Known rows, with every way that one mark hangs from another:
N(A G H K(V) S): [ 4.56  2.35 -2.04 -1.68  4.87 -1.72  2.64 -1.18  0.20 -2.69  0.47 -3.53
  0.71 -0.49  0.51 -0.20  1.35  1.07  3.96  0.48  3.26]
Y(V(G H Q S(N(K)))): [-1.56 -2.21  0.49 -0.84 -1.47  1.99  1.02 -0.02 -0.11  2.63 -2.25  0.09
 -1.51  0.08 -0.78  2.01  0.53 -1.14 -1.30 -1.51 -1.92]
K(V(G(N(Y)) H Q S)): [-0.59 -0.57  1.23  0.83 -0.99 -0.11 -0.45  0.73  0.00  2.53 -0.45 -0.76
 -2.36 -2.14  0.59  0.13 -1.35 -2.41 -0.79 -0.05 -0.36]
S(N(A G H K Q Y(V))): [ 1.85  1.36  1.76 -2.66  5.02 -0.04  0.84 -1.53  0.02 -3.28  0.17  0.16
  2.40  2.04 -0.19  0.16  1.34  1.26  1.18  2.17  0.17]
G(N): [-0.97 -0.51 -1.33  2.42 -3.98  0.06  0.50  1.50 -0.15  1.75  0.44  1.15
  2.07 -0.90  0.14 -1.70 -1.31  1.77  0.27 -1.50  0.59]
S(N(G Q)): [-1.95  0.37  1.42  0.18 -1.96  1.04  1.60 -0.65 -0.64 -0.87 -0.42  1.01
  1.98  1.60 -0.20 -0.90 -0.41  1.67  0.71  0.56 -1.14]
K(V(A G Q S)): [-0.38 -0.29  0.18  1.50 -3.82 -0.04  0.03 -0.02 -0.18  2.10  0.08 -1.46
 -1.72 -0.99 -0.86  0.31 -1.30 -2.06 -1.96 -0.43 -3.62]
Y(V(A)): [-1.63 -0.89 -2.49  2.83 -3.76  2.28  0.09  0.12 -0.72  0.86 -0.18 -0.51
  1.76 -0.05 -1.48  0.31 -0.10  1.95 -1.05 -0.69 -2.79]
G(N(K Q S Y(V))): [-0.01  0.46 -0.20  0.32  0.42 -0.98 -0.95  0.70  0.59 -0.40 -0.66  0.41
  0.31  0.33  1.08 -0.68  0.52  1.45  1.21  0.23  2.13]
S(N(K Q Y)): [ 0.36  0.10  1.89 -0.89 -0.10 -0.20 -0.47 -1.31  0.25 -1.46  0.10  1.09
  1.25  1.14 -0.19 -0.28  0.19  1.22 -0.39  1.59 -1.25]
Y(V(A G(N(K Q S)) H)): [-1.10 -1.12 -1.76 -0.87 -1.60  1.44 -0.40  0.83 -0.48  0.57 -1.27  0.06
 -0.07  0.16 -0.87  2.14  0.19  0.15 -1.29 -1.79  0.82]
S(N(H)): [-1.31 -0.62 -0.44  0.76 -1.10  1.69  0.12 -0.47 -0.07  0.22  0.71  1.00
  1.12 -0.21 -0.35 -1.43 -0.24  0.56 -0.43 -0.47 -0.98]
G(N(H K(V) S Y)): [ 1.36  1.05 -1.49  0.73  2.12 -1.25 -0.96  0.66  0.78 -0.50  0.53 -0.75
 -0.30 -1.81  1.61 -1.58  0.26  0.07  1.11 -0.34  3.13]
Y(V(A G H Q S(N))): [-1.92 -2.49  0.02 -0.34 -2.35  2.05  0.14 -0.05 -0.01  2.19 -1.73  0.46
 -1.75  0.16 -1.12  2.41  0.10 -2.55 -2.78 -1.31 -2.44]
V(A G(N) H Q): [-0.91 -1.60 -0.35 -1.24 -3.34  0.07  0.12  0.89  0.29  0.33 -1.19  2.09
 -1.39 -0.65 -0.53  1.56 -1.16 -3.08 -3.32 -2.55  0.35]
K(V(A S)): [ 0.31 -0.39 -1.08  3.18 -3.59  0.04 -0.73 -0.17 -0.22  2.15  1.44 -1.68
 -0.47 -1.53 -0.53 -0.17 -1.57 -0.80 -1.16  0.73 -2.92]
S(N(G H K Q Y(V(A)))): [ 0.11  1.19  1.17 -1.91  3.42  0.67  0.37 -1.37 -0.04 -3.26 -0.31  0.39
  1.40  1.93  0.18  0.18  1.39  0.59 -0.14  1.15 -0.60]
K(V(G)): [-0.83  0.76 -0.70  1.86 -3.24  0.97  0.37  0.39 -1.31  1.46  0.27 -2.18
  0.69 -1.44 -1.00 -0.74 -1.29  1.62  0.16 -0.80 -1.51]
G(N(A H Q S Y)): [ 0.69  0.78  0.26  0.11  3.56 -1.88 -1.77  0.80  0.83 -1.24  1.55  1.44
  0.01  0.40  1.16 -1.83  0.37  0.08  1.88  1.32  3.36]
N(G H Q S Y): [-1.61  2.59  0.62  0.01  6.44 -1.17 -0.13 -0.66  0.00 -3.98  0.49 -0.09
 -2.42  1.89  2.07 -1.66  2.79  0.09  3.13  1.30  2.84]
S(N(Q Y(V(H)))): [-2.04 -0.50  1.85  0.40  0.24  1.66 -1.29 -0.76 -0.20 -0.61 -0.28  1.37
  0.88  0.75 -0.10 -0.28 -0.06  0.90 -0.39  2.01 -1.16]
K(V(A G H S(N(Y)))): [ 0.28 -0.90  0.34 -0.02 -1.07  0.40 -1.35 -0.25 -0.28  1.51  0.57 -1.28
 -1.92 -1.76 -0.57  1.67 -1.23 -3.00 -2.29  0.28 -0.89]

Rows:
[ 1.45  0.34 -0.47  0.94  2.17 -1.22 -0.76  0.93  0.38 -0.38  1.92  1.20
  1.86 -0.77  0.33 -1.71 -0.23  0.58  0.79  0.30  2.00]
G(N(A H Y))
[ 2.76  0.60  1.02 -0.73  0.87 -2.51 -0.53  0.43  0.55 -1.04  1.13  1.38
  2.49  0.82  0.13 -0.58 -0.44  1.74  0.96  1.37  1.33]
G(N(A K Q Y))
[ 3.46  0.93 -0.60 -2.56  4.47 -2.40 -0.49 -1.13  1.05 -2.59  1.63  0.05
 -0.68  2.05  0.12 -0.23  1.63  1.08  2.80  1.56  2.08]
N(A H K Q S)
[ 1.09  2.50  0.69 -0.59 -0.33 -0.80  2.30 -0.82 -0.85 -2.15 -0.40 -1.42
  1.87  1.69  0.24 -0.24 -0.17  3.14  2.24  1.18 -0.98]
N(G K(V) Q)
[ 0.46 -0.64  0.09  1.49 -0.85  0.51 -0.89 -0.67 -0.07  0.92  0.71 -1.21
 -0.95 -2.02  0.21  0.88 -1.48 -2.51 -1.38  1.61 -1.00]
K(V(A H S(N(G Y))))
[ 1.36  0.62 -1.11  1.29 -0.52 -1.38 -0.50  0.67  0.59  0.27 -0.16 -1.04
  0.44 -1.99  1.15 -1.16 -0.36  0.77  1.06 -0.24  2.56]
G(N(K(V) S Y))
[-0.12 -1.08  1.41 -2.91 -0.09 -0.82  0.43 -0.09  0.02  1.79  0.43  0.59
 -2.26  1.96 -0.87  1.36  0.98 -1.61 -1.16 -1.93 -1.32]
V(G S(N(H K Q)))
[-1.69 -0.97 -0.19 -1.58 -1.01 -0.02 -0.29  1.45 -0.42  0.94 -0.69  1.31
 -1.64 -0.20  0.23  0.93 -0.29 -0.55  0.06 -2.24  3.49]
V(G(N(Q S)) H)
[-1.49  0.35 -0.39  1.15 -0.57 -0.17 -0.82  1.42  0.09  0.27  1.35  2.36
  1.03  0.71  0.78 -2.26 -0.69  1.27  0.58 -0.42  0.82]
G(N(H Q))
[ 1.19  0.69  0.17 -2.59  1.94 -1.94 -0.10  0.79  0.01 -0.78  0.35  0.24
 -0.31  1.01 -0.32  0.21  0.97  0.35  0.68 -1.54  2.57]
V(G(N(A H K Q S Y)))
[ 2.31  1.74 -0.58 -0.30  2.77 -1.55  1.46 -1.55  0.53 -3.12 -1.63 -2.97
 -1.47 -1.54  1.45  0.84  1.24 -0.99  1.41  0.88  2.37]
N(G K(V(A H Q)) S Y)
[ 0.45 -0.91  0.70 -0.19 -1.02  0.56 -0.26  0.00 -0.50  2.60  0.45 -1.43
 -1.02 -1.81 -0.61  1.05 -1.44 -1.52 -0.42  0.30 -0.38]
K(V(G H S(N(A))))
[-0.34 -0.31 -0.72  2.67 -3.18  1.14 -0.64 -0.50 -0.03  0.40  0.04 -0.60
 -0.34 -2.42 -0.05 -0.38 -2.21 -0.98 -1.41  1.32 -2.05]
K(V(A H Q))
[-0.85 -1.25 -0.58  0.89 -1.74  1.54  1.07 -0.63  0.37  1.09 -1.21 -0.09
 -0.17  0.67 -0.63  0.90  0.60 -1.11 -1.63 -0.50 -3.67]
Y(V(A Q S(N(G H K))))
[-1.87  0.77  1.09 -0.41  0.59  1.20  1.07 -0.64 -0.46 -1.56  0.25  1.28
  1.33  1.74  0.23 -1.35  0.20  1.02  0.74  0.40 -0.57]
S(N(G H Q))
[-1.76 -0.33 -0.94  0.31 -1.96  1.76  1.31  0.93 -0.48  1.28 -1.90 -0.12
  0.83  0.25 -0.74 -0.17  0.38  1.48 -0.47 -2.43 -1.57]
Y(V(G(N(H K)) Q))
[-1.48  0.65  1.06 -0.52  4.80 -0.06 -2.64 -0.17 -0.16 -1.57  1.51  1.08
 -2.30  2.44  0.05  0.22  2.10 -0.97 -0.97  1.04 -1.49]
N(H Q Y(V(A G S)))
[ 2.76 -0.72  0.14 -0.24  0.96 -1.45  0.11  0.52  0.82  0.64 -0.04  0.60
  1.59 -0.77  0.19  0.41 -0.16  0.29  0.32  0.54  1.25]
G(N(A K Y(V(H Q S))))
[-0.41 -1.97  0.04 -0.76 -0.96  0.78  0.95  0.86  0.04  2.82 -1.74  0.22
 -0.95 -0.08 -0.59  1.83  0.20 -0.86 -0.62 -1.54 -0.64]
Y(V(G(N(A K)) H Q S))
